Each row was made from one path, in order. Every step used is in the known rows, and no mark comes twice. Write each row's path.
Known rows:
gipalev sunev sefa keti: [-37 -22   0 -41  15 -22  12 -32 -21   2   4 -18  51   0  -2   3  -9  32
 -24 -17  -8 -20  34 -47  32   5   8  -6   3 -28 -20  -1  23   1  22 -17
 -10 -15  -9   7   6 -20 -17   3  47 -10  12   3]
turul sutu: [ -5  12  -2   5  14 -15   9   7  -9 -10 -18   1  -8  -5  -6   4  -1   8
  12  -3 -12  -2  -8 -24   7 -18   9   0 -15 -19  -6  -5 -15 -30 -10 -10
 -16 -10  -1  19   9  -4 -15   2   4  -3  21   7]
bizop nadak gipalev: [ -8 -20 -17   9  -3  -1  12   2   0  -4   1  -2  13 -14  -2  20   8  -3
  -7 -11  16   0  38  10  29 -40  -5  12  30 -20  -6   7  -1 -32  20  -9
  -2 -27  11 -12   9 -19 -17  -6 -18 -21  41  16]
gipalev nadak turul sutu ruvo sunev: [ 26   5  25  -2   6   0   3  36  -5 -11 -27 -33 -13 -18 -23  -8  -2  16
  22 -13  17   3 -25 -28   5 -13  17 -18 -32 -22  -4   5 -19 -21 -12 -17
  -1   6   5  26  13  -2   7   3 -16  19  12  43]
bizop nadak turul sutu ruvo: [ 27  28   4  18   9  -2  -1  35 -20  -2 -26 -18 -17 -10 -32   6   2   5
  10   4  13  17  -9 -40   3 -34   3 -19  35 -17  15  -2 -21 -33 -24 -16
  -9 -16 -10  26  12 -19   9  -1 -23  -3  40  16]
nadak turul: [ 15  14  -7  21   9  11   9  13  -7  -6  -6 -30 -10 -27 -17   5   1 -12
   4   0  -3   7  -8 -29  15  -7   0   7  20 -10   0  11 -19 -24  -5 -25
   1  -9  -1  10   6 -15  11 -25 -20  -9  23  18]
sunev sefa sutu ruvo: [ 25   5  10  -6  10  17   8  29 -34  -1 -17 -16 -24  22   4   2   1  12
 -17  -3   8  16  -5 -11  20 -12  14 -17   6 -29  -1 -12  -5  23   8   2
 -13 -34 -16  -8  22 -22   2 -18   4  16   3 -10]
ruvo sutu: [ -6  -2  -8  12  17  19  13   7 -20 -20   4   3   0  10  10  13   3 -28
 -24   3  -8   5 -10  -3  11 -13  14   2  10 -15  -5   8  14 -26   4  -8
  -5 -26  -5 -12  14 -12 -15  -2 -18  26  -4 -29]
gipalev nadak bizop: [ 10   6 -30   5   5   7  13   6  21 -17  -3   1 -12 -10 -25  -8  -7  17
   7 -10  -2  27  10  14  13 -14  25  20 -18 -18   5   2 -73 -13 -20 -12
  -2 -12  17   7  10  -4 -19 -21  -4  16   9 -27]
sutu bizop: [ -6  12 -17  17   7  -4   7  12  -6 -16  -8   9  -5  -2  -1   3  -2   0
  -4 -19  10  12  10 -12  11  -6   9  19  25 -16  29   7 -14  -8 -19  -8
  -4 -10   5   5  10 -16 -14   5   0   8  17 -24]
sunev sefa: [-11 -10   2 -17  10   4  14  -8 -14  -6  -5 -21  30   5   9   2  -7  14
  -4 -12 -20  -9  18 -24  27   5  11   3  -5 -19  -2   1   0 -14   8  -2
  -9  -7  -2   5  14 -12 -21 -15  22  -5   4   9]
bizop nadak gipalev sunev sefa keti: [-41 -32  -4 -37   7 -28  10 -32 -17   7   5 -21  59  -5  -4  12  -4  30
 -27 -21   6 -28  51 -39  39 -14  -1   0  18 -29 -20   5  24 -12  33 -19
  -8 -20  -4   3   4 -24 -24   4  36 -23  33  12]
ruvo sunev: [ -9 -16  14  -5   4   7  10  19  -7 -15  -8  -6  14 -26  10  -3  -6   9
   8 -15   6   5 -23 -14  16  18  18   1 -36 -27 -19  11   6   4  11 -10
  -4 -11   6   1  14  12 -12  -1  -5   8  -7  20]
bizop nadak gipalev sunev sefa sutu: [ -6 -29   1 -12   4  -7  13  12 -28   8 -18 -19  -2  11  36  17   0  24
 -30 -21  13 -46  19  -1  38 -18  -7  15 -16 -36 -33   1   7  22  39 -11
 -12 -37   2 -13  15 -17 -31 -18  19  -8  21  -7]
bizop nadak turul sutu ruvo sunev: [ 14   6  25   6   2  -2  -3  43 -20  -5 -30 -24   0 -28 -16  -1  -4  14
  17  -9  26   7 -33 -42   5  -5  12 -18  -9 -26   1  12  -8 -21  -7 -18
  -5 -14  -5  26  14   2  -5   4 -23   2  26  34]
bizop nadak: [-10  -3 -18  17   0   1   7  15 -12  -3  -2   6   9 -13  -5  13  -2   4
  -5  -5  10  17  -8  -6  19   1   5  12  27 -17  -6   7 -16 -22  -4  -9
  -9 -40   1  -2  12  -9 -25 -10 -16 -17  19 -16]
gipalev sunev sefa: [-16 -21   4 -30  15  -4  15 -10 -16  -3 -11 -12  46   3  27   7 -11  34
 -13 -23 -22 -44  38 -25  32  -4   2   1 -13 -30 -24   1  25   3  11  -9
  -6   1   7   5  14  -7 -23   2  42   2   0  13]
turul sutu bizop nadak gipalev: [-12  -7 -16  17  -4 -20   6   6  -1  -6 -15  -1   5  -8  -4  18   7  -1
  -3 -20  27 -12  39  -2  20 -48  -7  18  35 -18  20  11 -11 -41   5 -12
  -4 -17  12   6   6 -22 -28   9 -15 -19  61   8]
ruvo sutu bizop nadak: [-15   5 -21  32   2  -3   1  23 -20 -11  -7   8   4   2   1  17   1 -15
 -21 -12  25   6 -10 -10  11  -7   6  22  48 -13  28  18  -8 -30 -15 -12
  -4 -39  -1   1  10 -20 -37   4 -27   2  28 -50]
ruvo sutu turul nadak gipalev: [-14 -20  -3  13   0  34   8 -15   0  -2  -7 -25  10   9  15  20  14 -33
  -6  11  -5  -2  31  16  22 -63 -10  16  33 -12 -12   4  -6 -53  11 -26
   6  -2  20  -6  13 -34 -17  -1 -37   4  53  17]
turul nadak gipalev: [ -1 -17 -10  -5   0  18  12 -11   0  -5  -9  -5   8   0   1  13  12 -16
   5   0 -11   1  43  19  24 -45  -9  10  15 -17  -8   0 -19 -31  16 -16
   6  -4  17  -9   9 -26 -15   2 -14  -8  48  24]
sefa sutu ruvo: [ 30  13   2   8  10  22   7  39 -30  -6 -13   2 -42  15  -2   4   4   2
 -16   1  14  31 -16  -1  13 -19  14 -15   9 -29  -4 -13 -11  25   2   0
 -12 -40 -13 -14  21 -18  12 -13 -10  21   0 -18]
sefa sutu: [  8  -1  -6  13   8   8  13  25 -23  -4  -8  -2 -46   5  14   6   3  -1
 -18  -2   8  10 -29   6  19  -1   9  13 -18 -26 -22  -4 -20  25  17  -7
 -16 -44  -8 -17  15 -11 -10 -27  -5   6   1 -27]
sefa sunev: [ 19 -12 -19 -11  17   6  17   2 -18 -11  -6 -11  26 -11  10   2  -7   7
 -14  -7 -23  11  23 -18  27   0   8   2  -9 -14  17   0 -14   1  10  -6
   1 -53  14   1  10 -20  -4   5  11   3   1  -6]
sunev sefa keti: [-33 -13  -1 -31  11 -15  11 -30 -19   0   9 -25  40   1 -17  -2  -6  16
 -17  -8  -7   7  16 -44  29  13  16  -3   9 -20  -6   0   4 -14  19 -11
 -12 -18 -17   6   6 -22 -13 -12  31 -15  15   1]
sunev sefa nadak: [ -4 -12  -4 -14  13   2  22   5  -4 -14 -10 -29   2  14  21   8 -10  30
  -6 -17  -9 -13  -2 -23  31   6  18  11 -20 -15 -16   1  10 -14 -14   3
  -9   8   6   0  14  -9 -22 -29  25  11 -20  20]

Which path is each row?
[ 30  31   8  11  14   2   2  28 -17  -6 -24 -18 -22  -5 -30   2   2   3
  11   4   3  17  -4 -40   2 -36   6 -23  24 -17  14  -6 -16 -27 -23 -15
  -8  -4 -11  24  12 -17  16   1 -15   7  30  23] | nadak turul sutu ruvo
[-17 -18 -12  -2   5 -27   9   5  -4  -4 -22  11  22 -11  18  22   2  22
 -13 -30  17 -52  57  -8  25 -52 -15  13  15 -31 -11   7  19 -17   8 -20
  -3  -9  21   6   6 -16 -27  27  14  -8  46  12] | turul sutu bizop nadak gipalev sunev
[ -3  12 -25   3   2  19   3   3  -1  -9 -16  10   2 -10 -11  -3  -7   3
  11   5 -16  39   1   6   8  -5  12  20   3 -20  10   5 -73 -13 -16 -23
  -1 -15   7   9  11  -4 -36 -11 -12   1  38 -33] | turul nadak bizop
[  5   7   6  -4  17 -23  14  13  -7  -5 -33 -43  -7  -9   5  10  -8  29
   6 -16 -10 -47  -4 -55  17 -21  -1   5 -23 -17 -17   5  -2 -35 -19 -23
  -9  20   4  34   5  -8 -15 -12  19  -2  22  41] | gipalev sunev sefa nadak turul sutu
[  4  18  -3  24   6 -17   2  19 -12   0 -25 -26 -13 -25 -22   9  -1   2
  14   0   4  -6 -22 -43   7 -18  -4   6  14 -11   3   7 -34 -49 -16 -26
 -11 -14  -5  33   4 -11 -16 -12 -20 -25  49  17] | bizop nadak turul sutu
[-16  -6   2   5  -6  27  -2  12  -8   3 -29 -30   3  -8  14  -5 -10  13
   8   5   2  21 -24  -7  15  -1  13  27 -17 -26  -7   9 -71  -4  -5 -32
  -5 -17   8  17  16  -5 -49 -28 -17   3  41 -20] | ruvo sunev sefa sutu turul nadak bizop
[-22  -4   2  34  11  36   8  -1  -6  -8   3 -23   6   6  20  16   2 -26
 -20  14   1   9 -14 -11  14 -32   9  12  34 -10 -16   4  15 -43 -10 -21
  -7 -16   7   2  17 -18 -11 -13 -39  21   7 -13] | ruvo sutu turul
[ -7 -36   6 -21   4  -2  23   0   6 -14 -11 -35  14  -1  24  11  -1  22
  -4 -26  11 -30  31  -6  38 -23   9   9 -28 -23 -21  11  23 -23  19  -1
   0  12  17  -8  12  -9 -19 -16  13   5   7  56] | ruvo sunev sefa nadak gipalev
[-21 -29  -3 -21   4 -16  11  -9 -11   0 -16 -14  51   2  26  16  -5  29
 -18 -35   5 -56  65 -18  36 -27  -9  13  15 -29  -2  11  25 -10  16 -12
   0  -3  15   5  10 -20 -35  11  33 -10  34  14] | sutu bizop nadak gipalev sunev sefa
[ -2 -10  32 -28   8  -3   5  15 -22  -6 -25 -30  31  -2   6  -6 -10  29
  10 -17  -1 -13  -1 -42  17   6  19 -20 -30 -29   1   4   9 -12   5  -4
  -9   0  -5  22  18  -1 -20   4  18   8   8  35] | turul sutu ruvo sunev sefa
[-13 -26   0   5 -10 -13   7  17 -12   0 -17 -23   7  -7  17  14   4   7
 -13 -29  40 -23  23   1  31 -22  -4  21   8 -27   9  20  -4  -9  29 -12
  -3 -29   8  -5  11 -20 -38  -8  -9 -15  49   7] | ruvo sunev sefa sutu bizop nadak gipalev
[-12   0 -15  20  -4 -11   2  27 -25   2 -18 -10 -10   6   9  11  -3  10
 -18 -20  30  -3 -14 -11  21   7   3  27  26 -20  19  12 -27   1  -2 -10
 -12 -46  -6   2  12 -21 -42 -17  -7 -14  33 -44] | sunev sefa sutu bizop nadak
[ -3 -27  -6 -16   7  -1  25  -7   7 -13  -6 -28   8   8  20  15   2  16
  -9 -21   2 -24  44  -4  38 -34   5  10  -7 -18 -17   5  19 -24  12   1
  -2  10  14 -10  11 -18 -16 -18  14   2  11  46] | sunev sefa nadak gipalev
[  4   0  -4 -14   6   5  12  25   0 -19 -22 -16   4  -7   4  -5 -18  44
   2 -18  12  18  -7 -25  18   7  32   4 -29 -28   4  11 -27   0 -20  -3
  -7  -1   3  10  17   8 -30 -22  12  24  -4   2] | sutu ruvo sunev sefa nadak bizop
[  5  16 -14  41   2   1   0  27 -15  -6 -11 -29  -8 -20 -16  14   2 -24
 -12  -6  25   0 -17 -31  10 -11  -4  20  56  -5  27  26 -22 -41 -17 -30
   4 -24  -5  14   5 -25 -16 -15 -40  -9  45 -20] | ruvo sutu bizop nadak turul
[-13   6 -23  26  -3 -10   2  22 -11  -6  -9   8   5  -9  -6  12  -2   1
  -7 -17  25  16  -3 -11  15   0   4  23  44 -15  26  12 -22 -20 -17 -12
  -5 -33   2   6   9 -16 -30  -2 -15 -13  32 -34] | sutu bizop nadak
[ 28   8 -12  17   8  11  13  10  11  -7  -3 -45 -24 -17 -31   0   3  -6
  10  -7  -3   1  -2 -10  16 -18   4  13   4  -4  -3   4 -44 -35 -14 -24
   7   2  13  13   5 -24  15 -29 -19   0  16  23] | gipalev nadak turul
[  2  28  -7  26   9 -22   2  19  -6 -10 -28 -18 -18 -12 -16   2  -1  -3
  10 -16  11  -8  -4 -39   2 -17   0  16  23 -11  36  12 -30 -32 -30 -23
  -6   4   0  33   4 -20 -11   2  -8  -3  46  -1] | nadak turul sutu bizop
[-15  12 -19  27  -1 -25  -1  22 -12  -5 -21   5   0  -8 -10  11  -3   8
   2 -15  23   2  -8 -21   8  -8   3  20  32 -15  27  10 -27 -32 -23 -14
 -11 -27   1  21   7 -15 -38   5 -12 -15  43 -27] | turul sutu bizop nadak
[  2 -19 -14  -3   7   4  25   2  11 -17  -3 -11 -11   0  13  17   5   7
  -7 -16   9  -9  35   7  32 -40   6  12  -6 -17 -18   2  15 -26   7  -2
  -2   3  18 -16  10 -16  -5 -15   0   7  10  38] | sefa nadak gipalev
[-15 -23  22 -24   5   3  11   2 -15  -8 -12 -29  40 -10  17  -4 -11  22
   4 -21  -7 -15  -1 -30  25  23  17  -1 -35 -26 -11  12  11  -6  18  -6
  -6  -3   0  10  15   3 -28 -11  20   1  -3  27] | ruvo sunev sefa
[  7  12  -7  31  -3  -7   1  30 -22   6 -21 -46 -15 -14  -9  10  -1  -2
 -10 -14  26 -10 -18 -35  19   2  -6  25  37 -12  21  21 -38 -15  -6 -26
  -3 -30  -8  18   7 -27 -21 -32 -20 -23  48 -12] | sunev sefa sutu bizop nadak turul
[-18 -35   0 -27   6 -11  15 -13 -11   1 -11 -17  54   0  27  17  -4  30
 -17 -28  -4 -53  62 -14  39 -26  -8   5   4 -30 -21   7  27 -13  26 -11
  -3  -6  14   1  12 -15 -31   4  32 -12  25  25] | bizop nadak gipalev sunev sefa
[-12  -5   2  33   3  26   8  14 -10   4  -8 -28 -31   3  23  10   2  -5
 -14  10  12  16 -29  -5  21 -23   5  20  14 -19 -31  -6 -13  -2   1 -20
 -15 -31   5  -2  19 -20  -6 -34 -28   5  11 -12] | sefa sutu turul
[ -4 -20  19 -11   4   3  11  24 -30  -1 -18 -29 -14   2  29  -1  -5  17
 -13 -15   9 -15 -32 -12  26  21  14   8 -49 -33 -24   5  -7  29  32  -7
 -15 -33  -9  -6  18  -3 -29 -29  12   4  -4  -3] | ruvo sunev sefa sutu
[-37 -31   1 -47   9 -15  10 -40 -18   7  -2 -24  55   3  -1   7  -2  22
 -21 -15 -12 -26  53 -32  35 -16  -4  -1   6 -26 -21   1  12 -13  30 -24
  -3  -6   0   5   5 -29 -23   9  39 -15  38  17] | turul nadak gipalev sunev sefa keti
[ 22 -10  11 -21   7  19   7  19 -32   6 -26 -15 -11  26  16  10   5  14
 -18  -8   5 -12  27   1  26 -40  -3 -14   6 -35 -12 -10  -2  23  19  -8
  -5 -22  -2  -9  21 -30  -6   1  11  15  27   5] | turul nadak gipalev sunev sefa sutu ruvo
[ 19   7  27  -1   8   1   5  44 -12 -14 -32 -31 -15 -20  -9  -2  -6  21
  16 -12  22   3 -37 -43   6  -6  18 -18 -31 -24  -8   9   1 -14 -15 -14
  -5   6  -2  22  14   5   3  -2 -11  20   6  46] | sefa nadak turul sutu ruvo sunev
[-15 -34  17  -4  -7  27   6  -5  -6   7 -21 -47   7   3  28  11   8  -7
   0  -1   5 -17  19   9  31 -42  -9  18  -5 -23 -24   5 -15 -25  29 -26
   1  -4  18   0  16 -26 -29 -14 -20  -6  52  36] | ruvo sunev sefa sutu turul nadak gipalev
